What can hang from each mark
Z838: Z155 Z175
Z103: Z155 Z384
Z384: Z103 Z838
Z155: Z103 Z711 Z838
Z711: Z175
Z175: Z838
Z980: Z384

Every row comes from one small tree of marks. Brackets hold a mark, then the marks that hang from it, in the order of their numbers. Every link used is in the known rows. Which tree was each row made from?
Known rows
(Z175 (Z838 Z155)): 4 -19 -14 2 -8 20 -3 5 3 -4 -13 -1 -2 -9 -7 7 10 -10
(Z103 Z384): -3 -1 -4 -12 28 2 10 3 0 -2 -17 -1 1 -5 5 -4 8 -1
(Z838 (Z155 (Z103 Z384) Z711) Z175): 3 3 -10 6 47 31 -15 22 2 -3 -10 -30 -13 -26 -8 -4 12 -9
(Z155 (Z103 Z384) Z838): 11 -22 -24 10 54 12 -10 -11 -4 -1 1 3 -1 -7 -1 -24 11 -8
(Z838 (Z155 Z711)): 3 -2 -7 0 17 19 -9 11 -2 6 -23 -11 -16 -13 -9 1 -5 13
(Z175 (Z838 (Z155 Z711))): 7 -20 -13 4 17 36 -23 13 -2 1 -20 -6 -12 -9 -12 4 0 6
(Z155 Z711): 3 -2 1 2 26 15 -20 8 -5 6 -6 -4 -9 1 -4 -2 -10 17
(Z175 Z838): 4 -17 -7 4 -1 17 -14 1 0 -4 5 5 3 5 -3 2 5 -7
(Z980 (Z384 Z838)): 11 13 7 2 -13 1 1 -5 4 1 17 -11 -10 -7 -10 3 5 9
(Z711 Z175): -2 12 3 20 -12 2 15 12 15 -5 31 -12 8 3 2 14 4 -7
(Z155 Z103): 7 -10 -10 12 15 6 -10 -5 -3 0 6 2 -2 -2 -3 -10 3 -3
(Z384 (Z838 Z175)): -2 25 15 7 -17 6 -8 10 7 -10 30 -23 5 -16 0 7 6 -15
(Z980 (Z384 Z103 (Z838 Z155 Z175))): 5 27 16 0 -29 6 4 13 25 -11 29 -36 -24 -37 -13 16 16 -14
(Z384 Z838): 2 8 4 1 -4 2 -3 -3 -1 -3 6 -2 1 -11 -1 -3 0 3
(Z103 (Z155 Z838)): 10 -12 -17 3 19 20 -12 -2 -15 2 -26 -21 -19 -8 -10 -4 -1 9
(Z103 (Z384 (Z838 Z155 Z175))): -5 23 4 -7 1 12 14 16 10 -12 -6 -29 0 -35 -1 7 20 -18
(Z384 Z103 (Z838 (Z155 Z711) Z175)): 0 21 14 1 6 21 -20 22 13 -8 11 -32 -23 -41 -8 8 1 -4
(Z980 Z384): 8 4 3 1 -8 -1 3 -2 6 4 10 -8 -11 4 -9 5 5 7
(Z980 (Z384 Z103)): 7 3 9 -5 -3 -3 0 -1 14 -1 17 -7 -23 -8 -8 5 4 4
(Z838 Z155 Z175): -4 16 3 4 -22 7 5 16 12 -7 6 -26 -3 -19 -4 13 11 -21
(Z711 (Z175 Z838)): 2 -6 -3 24 -13 19 0 13 16 -9 37 -7 11 7 -1 17 9 -14

Write each row's tree
4 18 1 22 2 22 3 20 11 -2 14 -25 -6 -22 -8 13 0 9
(Z384 (Z838 (Z155 (Z711 Z175))))
3 16 -2 5 45 37 0 25 -6 -3 -23 -44 -17 -22 -6 11 2 25
(Z103 (Z155 (Z711 Z175)) (Z384 Z838))
6 -10 -3 13 26 47 -25 27 5 -6 -2 -34 -30 -13 -11 20 -3 14
(Z384 (Z103 (Z155 (Z711 (Z175 Z838)))))
4 -8 -2 26 13 34 -20 21 11 -3 31 -11 2 7 -5 14 -2 2
(Z155 (Z711 (Z175 Z838)))
6 29 18 9 -25 5 -5 8 13 -6 40 -30 -6 -12 -10 12 11 -8
(Z980 (Z384 (Z838 Z175)))
8 -2 -14 32 20 27 -4 18 10 1 15 -21 -9 -13 -10 6 2 3
(Z838 (Z155 Z103 (Z711 Z175)))
0 17 -3 10 29 25 13 22 11 -4 -3 -26 -5 -27 -3 10 9 8
(Z103 (Z384 (Z838 (Z155 (Z711 Z175)))))
8 2 0 4 38 36 -41 19 -3 -3 -2 -45 -37 -24 -12 3 -7 6
(Z384 (Z103 (Z155 Z711 (Z838 Z175))))
5 -3 -17 20 48 29 5 21 9 -1 -2 -22 -8 -18 -5 1 11 2
(Z838 (Z155 (Z103 Z384) (Z711 Z175)))
5 5 -5 -15 57 35 -14 13 -23 2 -55 -32 -26 -24 -8 -3 -2 32
(Z103 (Z155 Z711) (Z384 Z838))
11 -2 -13 25 34 37 -18 17 -4 3 0 -38 -21 -5 -12 8 -7 19
(Z103 (Z155 (Z711 Z175) Z838))
6 -18 -24 22 21 31 12 14 15 -11 8 -13 4 -14 -4 6 26 -21
(Z711 (Z175 (Z838 (Z155 (Z103 Z384)))))
14 -31 -23 16 31 41 -32 8 -5 1 -13 -3 -15 -11 -15 -6 3 3
(Z175 (Z838 (Z155 Z103 Z711)))
5 -3 0 -11 39 28 -25 15 -11 2 -38 -27 -41 -19 -10 4 -12 28
(Z384 (Z103 (Z155 Z711)))
8 -2 -6 32 26 21 -16 11 10 2 38 -14 -2 3 -5 2 -6 6
(Z155 (Z711 Z175) Z838)
2 21 15 -4 20 33 -33 24 -4 -7 -8 -50 -36 -35 -11 10 -6 13
(Z384 (Z103 (Z155 Z711)) (Z838 Z175))
-2 23 5 -12 18 24 1 18 -7 -11 -25 -48 -12 -29 -3 9 13 -1
(Z103 Z155 (Z384 (Z838 Z175)))
4 6 -7 15 -7 14 -4 11 8 -7 12 -25 -5 -21 -8 3 14 -24
(Z838 (Z155 Z103) Z175)
6 -14 -13 2 68 23 -20 5 -10 4 -17 -4 -10 -7 -3 -17 1 13
(Z155 (Z103 Z384) Z711)
9 -13 -11 -4 25 17 -15 -1 -5 -2 -19 -21 -31 -20 -8 -4 -2 7
(Z384 (Z103 (Z155 Z838)))
12 -13 -20 31 69 29 -16 9 5 0 27 -12 -2 -4 -3 -12 5 2
(Z155 (Z103 Z384) (Z711 Z175) Z838)
2 8 3 9 26 30 -11 27 5 -2 -6 -40 -32 -17 -8 18 -8 21
(Z384 (Z103 (Z155 (Z711 Z175))))
-5 24 12 -5 10 8 2 12 7 -12 12 -24 6 -21 4 3 14 -15
(Z103 (Z384 (Z838 Z175)))
9 12 13 -4 -7 -2 -2 -4 13 -4 23 -9 -21 -19 -9 3 5 7
(Z980 (Z384 Z103 Z838))
